Every row comes from one small tree of marks. Brackets hold a mark, then the marks that hang from it, in the order of their numbers. Every link used is in the known rows. Which tree was each row made from?
Known rows:
{j_939 j_58 j_297 j_743}: [-1.70 -0.81 -2.81  1.14  2.60  1.49 -0.71  3.25 -0.52 -2.50  0.19 -0.72
  0.39  2.94  0.99 -0.34 -0.28  1.13  3.02  1.00  2.26 -1.16 -0.27]
{j_743 {j_939 j_58 j_297 j_875}}: [ 0.08 -1.96 -3.10 -1.34  1.66 -2.71 -2.09  2.99 -0.15 -1.21 -1.59 -1.90
 -0.37  3.19 -3.34  3.22 -1.23  3.20  0.23  2.24 -0.85 -0.38 -1.76]
{j_658 {j_403 {j_297 {j_939 j_743 j_875}}}}: [-1.20 -0.68  1.89  1.42 -1.29  2.18 -0.34 -2.94 -1.60 -0.54  2.53  2.41
 -0.54 -0.79  4.27  0.37 -0.63  2.05 -4.36  1.24 -0.40  0.45  4.61]
{j_736 j_939}: [ 0.32  1.89  0.50 -2.07  1.46  0.21 -1.49 -2.23  8.61  0.64  1.71  0.75
  2.22 -4.54  0.58  0.69 -0.33 -1.33  2.57 -6.71 -0.84  1.60 -1.22]
{j_658 j_403}: [ 2.58  1.26  0.69 -1.05  2.93  1.80 -0.90 -0.34  3.67 -0.51  2.99  0.73
  0.32 -2.48  2.17  0.64 -1.93 -1.05  1.52 -6.24  0.67  0.61  1.60]
{j_403 j_297 j_658}: [ 1.60 -0.83  0.41 -0.35  1.16  2.94  2.34 -6.49  3.81  2.10 -0.43 -0.04
  2.75 -2.83  3.45 -0.84  0.14 -1.79 -1.54 -5.78 -1.64 -0.96  2.14]
{j_743 j_939}: [ 1.59  1.75 -0.08 -0.34  1.06 -1.04 -1.20 -0.65  6.27  1.91  1.46  1.65
  0.42 -2.89  1.47  2.36 -0.35 -0.36  0.65 -4.45  0.66 -0.24  1.29]
{j_736 {j_939 {j_297 j_403} j_743 j_875}}: [-1.60  0.96  1.15 -4.15 -2.86 -1.55 -1.54  3.65  1.36 -1.72 -0.77  1.89
 -0.39  2.46 -2.47 -0.23  0.19 -2.97  4.27  4.83 -1.37 -0.08 -3.79]
{j_658 {j_403 j_297}}: [ 1.91 -1.19  1.21 -0.96  3.25  3.05  0.01 -4.38  4.83  0.47  1.92  2.36
  0.56 -2.47  5.47  1.46 -2.25  1.54  0.38 -5.82 -0.94 -1.22  2.75]
{j_45 {j_939 j_58 j_297 j_743 j_875}}: [-0.96 -1.79 -3.66 -1.98  1.85  1.54 -4.40  3.35  1.54 -5.48 -0.90 -1.13
  1.60  5.12 -1.55  0.75 -1.04  1.09  2.25  5.85  0.99  0.27 -1.35]
{j_297 j_403 {j_939 j_743 j_875}}: [-0.48  1.78  2.44  1.59 -4.66 -2.11  1.57  2.33 -2.00  1.88  1.32  1.60
 -2.81 -0.81 -0.69 -1.21  1.55 -2.68 -1.20  1.41  1.50  0.42 -0.02]
{j_939 j_297 j_743 j_875}: [-2.46 -0.47 -3.64 -2.17 -1.08  0.41 -1.66  3.57  2.27 -2.91  1.51 -0.52
  0.55  4.36 -0.62  0.41  0.10 -1.71  2.59  3.48  1.12  0.27  0.45]
{j_743 {j_939 j_875}}: [ 1.12  0.11 -1.29 -1.77 -0.71 -2.64 -2.09  0.74  5.96  1.07  0.03  0.37
  0.36 -0.88 -0.50  3.45  0.68 -0.30 -0.63 -1.63 -0.68  0.85  0.59]
{j_743 {j_939 j_297}}: [ 0.62  0.49 -2.37 -2.19  0.83 -0.86 -1.51  0.34  3.12  0.49  2.27 -0.19
  0.05  0.15 -0.72  2.25 -2.18  1.51  1.70 -1.22  0.20 -0.50  0.36]
{j_58 {j_939 {j_297 j_403} j_743 j_875}}: [-2.53  2.95 -0.95 -3.64 -1.55 -3.46  0.58  5.41 -3.59 -1.08 -1.71 -0.04
 -0.70  2.99 -1.82 -0.82  2.68 -2.03  5.41  7.15  0.59  1.07 -1.22]
{j_297 {j_403 j_658} j_939}: [ 2.57  2.95  3.37  2.25 -2.28  0.66  4.08 -2.70 -4.27  4.57  1.05 -0.48
 -1.62 -4.44 -1.68 -3.48 -0.06 -3.82 -2.65 -4.89  0.28  0.15  0.04]
{j_658 {j_403 {j_297 {j_939 j_875}}}}: [ 0.66 -1.37  1.17  0.32 -0.33  1.56  0.49 -4.19 -0.53  0.79  2.84  1.28
 -1.07 -2.27  2.39  0.97 -2.25  3.13 -3.65 -2.50 -1.77  0.92  3.01]
{j_45 {j_939 j_743}}: [ 0.43  1.02 -0.93 -0.77  2.22  2.76 -3.38 -0.46  7.53 -3.15  2.13  1.89
  2.56 -0.99  3.76  0.06 -0.27 -2.60  2.42 -1.30  2.40  0.22  1.45]
{j_939 j_58 j_297 j_875}: [-0.01 -2.72 -4.06 -0.92  1.98 -0.88 -0.71  2.73  0.70 -1.80 -0.77 -2.93
 -0.22  3.62 -3.46  1.32 -1.31  1.99  2.65  0.00  0.08 -0.03 -2.68]
{j_58 {j_939 j_297}}: [-1.43  3.17 -3.43 -3.10  3.20 -0.70 -0.05  1.06  0.54 -0.54  1.50 -2.40
  0.94 -0.90 -0.95 -0.82  0.04  1.72  5.53 -1.03  0.99  2.36  0.22]
{j_403 {j_297 j_939} j_658}: [ 0.78 -0.21  1.58  2.33 -0.87  3.72  3.17 -8.08 -1.40  3.63  1.69 -0.84
  1.12 -4.84  2.35 -2.21 -0.35  0.72 -4.92 -5.39 -1.38 -0.09  3.64]

Which tree is each row?
[-0.27 -1.66 -0.14  1.12 -2.25  0.46  0.99 -4.75  2.30  2.44  1.60 -0.03
 -0.74 -2.13  1.75  1.19 -0.11  3.10 -2.87 -2.88 -1.39  0.41  2.35] -> {j_403 {j_297 {j_939 j_875}}}
[-1.50 -0.07  0.78 -0.08  0.95 -1.41 -2.72  1.56  4.39 -2.35 -2.32  0.50
  2.12 -0.24  1.01  0.55  2.32 -0.47  1.91  0.41 -0.56  1.50 -1.84] -> {j_736 {j_939 j_58 j_743 j_875}}
[-0.48 -1.28  3.41  4.90  2.98  3.36  0.54 -3.49 -4.07 -0.06  1.66  2.37
 -0.78 -1.97  6.36 -0.44 -0.98  4.60 -3.94 -1.50  1.03 -0.68  4.06] -> {j_658 {j_403 {j_297 {j_939 j_58 j_743}}}}
[ 0.38  2.10  3.07  1.85 -5.04 -0.36  2.80 -0.36 -5.62  1.97 -0.16 -0.08
 -1.27 -0.98 -1.72 -3.47  2.57 -5.40 -3.93  1.80  0.21  0.46  0.47] -> {j_297 {j_403 j_658} {j_939 j_743 j_875}}
[ 2.15  1.16 -0.15 -2.37 -0.80  0.26  2.74  0.12 -2.72  1.48 -0.08 -1.57
 -0.57  0.37 -3.47 -2.47 -1.33 -4.28  2.28 -1.25 -0.63 -1.56 -2.35] -> {j_939 {j_297 {j_403 j_658}}}
[-1.70 -0.36 -0.36  4.12 -0.75 -0.93  0.30  1.15 -2.27 -0.34  0.36 -1.00
 -0.78 -0.13  0.35 -0.79  1.56  0.96 -2.41  0.41  2.04  1.28  0.74] -> {j_297 {j_939 j_58 j_743 j_875}}
[ 0.42  0.18 -1.35 -3.77 -2.16  0.10 -2.74  3.96  1.36 -3.67 -0.72  1.58
 -0.54  4.54 -2.16  0.20 -1.11 -2.84  3.74  6.95  0.83 -0.99 -2.30] -> {j_45 {j_939 {j_297 j_403} j_743 j_875}}
[-1.10  1.78  1.97 -2.75 -1.17 -0.61 -0.57  2.53  1.17 -0.66  0.58  2.69
 -0.18  0.23 -0.38 -1.01 -0.41 -2.60  5.20  1.95 -0.19 -0.91 -3.47] -> {j_736 {j_939 {j_297 j_403} j_743}}
[ 0.85 -2.43  0.91  3.13 -0.18  1.09  2.64 -6.02 -4.05  2.42 -2.25 -2.43
  0.39 -2.02 -0.05 -1.48  0.54  2.47 -6.61 -2.04 -2.15  0.34  1.41] -> {j_403 {j_297 {j_939 j_58 j_875}} j_658}
[-3.66  2.37 -3.80 -3.29  0.52 -1.66 -0.78  3.62 -0.77 -3.21  0.04 -1.46
  1.29  2.62 -0.38 -0.72  2.33 -0.03  4.53  5.52  0.74  2.70  0.87] -> {j_58 {j_939 j_297 j_743 j_875}}
[-1.95 -2.85  0.49  4.18 -0.43  0.58  0.75 -2.59 -1.45  0.78 -0.78  0.88
 -0.45 -0.43  3.10  0.45  1.51  3.58 -3.69  1.37  0.22 -0.48  2.28] -> {j_403 {j_297 {j_939 j_58 j_743 j_875}}}
[-1.14  0.10  2.70  2.66  0.65  4.00  0.33 -4.71 -1.53  0.40  3.95  3.02
 -0.57 -2.82  6.73 -0.60 -1.49  2.47 -3.54 -1.74  0.53 -0.35  5.18] -> {j_658 {j_403 {j_297 {j_939 j_743}}}}
[-0.02 -0.66 -3.14 -3.31 -0.63 -2.29 -2.65  2.34  2.58 -0.68  0.75 -0.99
 -0.10  2.33 -3.03  3.16 -1.65  1.30  0.48  1.66 -1.08  0.09 -0.57] -> {j_743 {j_939 j_297 j_875}}
[ 1.74 -1.57 -0.06 -1.27 -0.48 -4.64 -0.85  4.94 -2.52  0.98 -3.32 -0.31
 -2.25  3.37 -4.56  3.10 -1.07  1.72  1.60  3.94 -0.87 -1.87 -3.58] -> {j_743 {j_939 j_58 {j_297 j_403} j_875}}
[-1.17  1.22  1.68  1.16  3.18  0.28 -2.20 -0.02  4.90 -1.77 -0.77  1.37
  2.46 -2.32  2.56 -0.19  1.62 -0.20  2.08 -2.82  0.59  0.87 -1.38] -> {j_736 {j_939 j_58 j_743}}
[-1.94 -2.18 -3.55  0.12  1.12 -0.56 -1.34  4.27 -0.57 -3.42 -1.39 -1.71
  0.39  4.77 -1.13  0.61  0.53  0.60  2.26  3.94  1.13 -0.30 -1.33] -> {j_939 j_58 j_297 j_743 j_875}
[ 0.59 -1.10 -1.81  0.30  3.32 -1.30 -1.35  1.55  0.08 -0.32 -0.08 -0.90
  0.19  1.12 -1.36  2.35 -1.79  4.19  0.85 -0.17  0.43 -1.20 -1.23] -> {j_743 {j_939 j_58 j_297}}
[-2.49 -1.03 -1.52 -1.79  1.17 -0.34 -3.10  3.11  1.19 -4.20 -1.28 -0.62
  1.65  2.95 -2.12  0.25  0.44  1.50  2.38  3.86 -1.15  1.02 -2.90] -> {j_736 {j_939 j_58 j_297 j_743 j_875}}
[ 1.57 -1.20 -0.59  0.52  1.52 -3.52 -2.05  1.25  3.58  0.62 -2.40 -0.61
  0.22  0.00 -0.85  3.55  0.74  1.16 -0.49 -1.28 -0.47  0.16 -1.04] -> {j_743 {j_939 j_58 j_875}}
[ 1.35 -1.55  1.55  4.39  1.27  2.97  3.63 -7.38 -3.79  3.44 -0.70 -1.89
  0.78 -4.21  2.14 -1.87  0.22  2.79 -5.77 -4.73 -1.03 -0.42  1.82] -> {j_403 {j_297 {j_939 j_58}} j_658}
[ 2.30  0.07  0.33 -3.56 -2.30 -2.56  1.08  1.48 -3.58  1.29 -2.34 -1.45
 -0.79  2.30 -5.61  0.15 -0.73 -3.06 -1.27  3.90 -2.32 -1.20 -2.02] -> {j_743 {j_939 {j_297 {j_403 j_658}} j_875}}
[-0.09  0.47 -0.48 -2.37 -3.26 -0.47  1.88  2.78 -4.04 -0.85 -1.93 -1.00
 -0.24  4.24 -3.00 -2.55  1.05 -6.07  0.54  5.47 -0.42 -0.87 -1.10] -> {j_939 {j_297 {j_403 j_658}} j_743 j_875}
[-0.32 -0.25 -1.12 -1.39  3.59  0.27 -1.88  0.32  2.65 -1.57 -0.07 -1.59
  1.32 -0.36 -2.23  0.24 -1.62  2.77  3.83 -2.69 -1.15  0.62 -3.90] -> {j_736 {j_939 j_58 j_297}}
[ 0.70  3.64  3.80  2.84 -3.50  1.39  3.79 -1.62 -5.09  3.01  0.90  1.06
 -1.15 -2.88  0.50 -4.10  1.65 -4.65 -3.21 -1.01  1.35 -0.20  1.24] -> {j_297 {j_403 j_658} {j_939 j_743}}
[-0.84 -0.66 -1.28  1.85  0.99 -1.01 -1.06  2.94  2.79 -1.73 -2.27 -0.41
  0.75  1.85  1.29  0.74  2.55 -1.07  1.74  0.03  1.67  0.17 -0.06] -> {j_939 j_58 j_743 j_875}
[ 0.57  0.22  1.08  0.88  0.46  1.19  2.44  2.47 -6.21 -0.47 -2.81 -1.09
 -0.13  3.14 -1.24 -3.12  0.86 -3.42  1.10  3.08  0.97 -2.19 -1.93] -> {j_939 j_58 {j_297 {j_403 j_658}} j_743}
[-1.96 -0.27  1.10  3.43 -1.48  2.94  1.34 -4.52  1.21  1.98  2.85  2.50
 -0.07 -3.08  5.90 -0.44  0.66  2.18 -2.42 -2.53  1.05 -0.73  4.42] -> {j_403 {j_297 {j_939 j_743}}}
[ 1.00  1.95  4.36  5.40 -1.54  0.65  3.69 -0.54 -7.94  2.39 -1.42  0.02
 -1.35 -2.17  0.14 -4.02  1.82 -2.87 -3.46 -0.48  1.75 -0.39 -0.12] -> {j_297 {j_403 j_658} {j_939 j_58 j_743}}
[ 1.33 -2.52  1.82  2.49  1.29  1.27  0.38 -3.61 -3.32  0.69  0.34  0.03
 -1.19 -1.34  1.86  1.40 -1.97  5.50 -4.58 -1.79 -1.31  0.63  2.01] -> {j_658 {j_403 {j_297 {j_939 j_58 j_875}}}}
[ 1.42 -0.31 -0.59 -3.74 -2.69 -4.22 -0.94  3.89  0.60  1.22 -1.23  0.59
 -2.38  2.55 -4.42  2.81 -1.45 -0.24  1.64  3.22 -1.34 -1.64 -2.40] -> {j_743 {j_939 {j_297 j_403} j_875}}
[ 2.83  0.00  2.41  3.11 -2.36 -1.53  3.54 -0.49 -7.10  3.08 -2.38 -2.67
 -2.06 -1.55 -4.13 -2.32  1.13 -2.02 -4.12 -1.51 -0.66  0.30 -2.45] -> {j_297 {j_403 j_658} {j_939 j_58 j_875}}
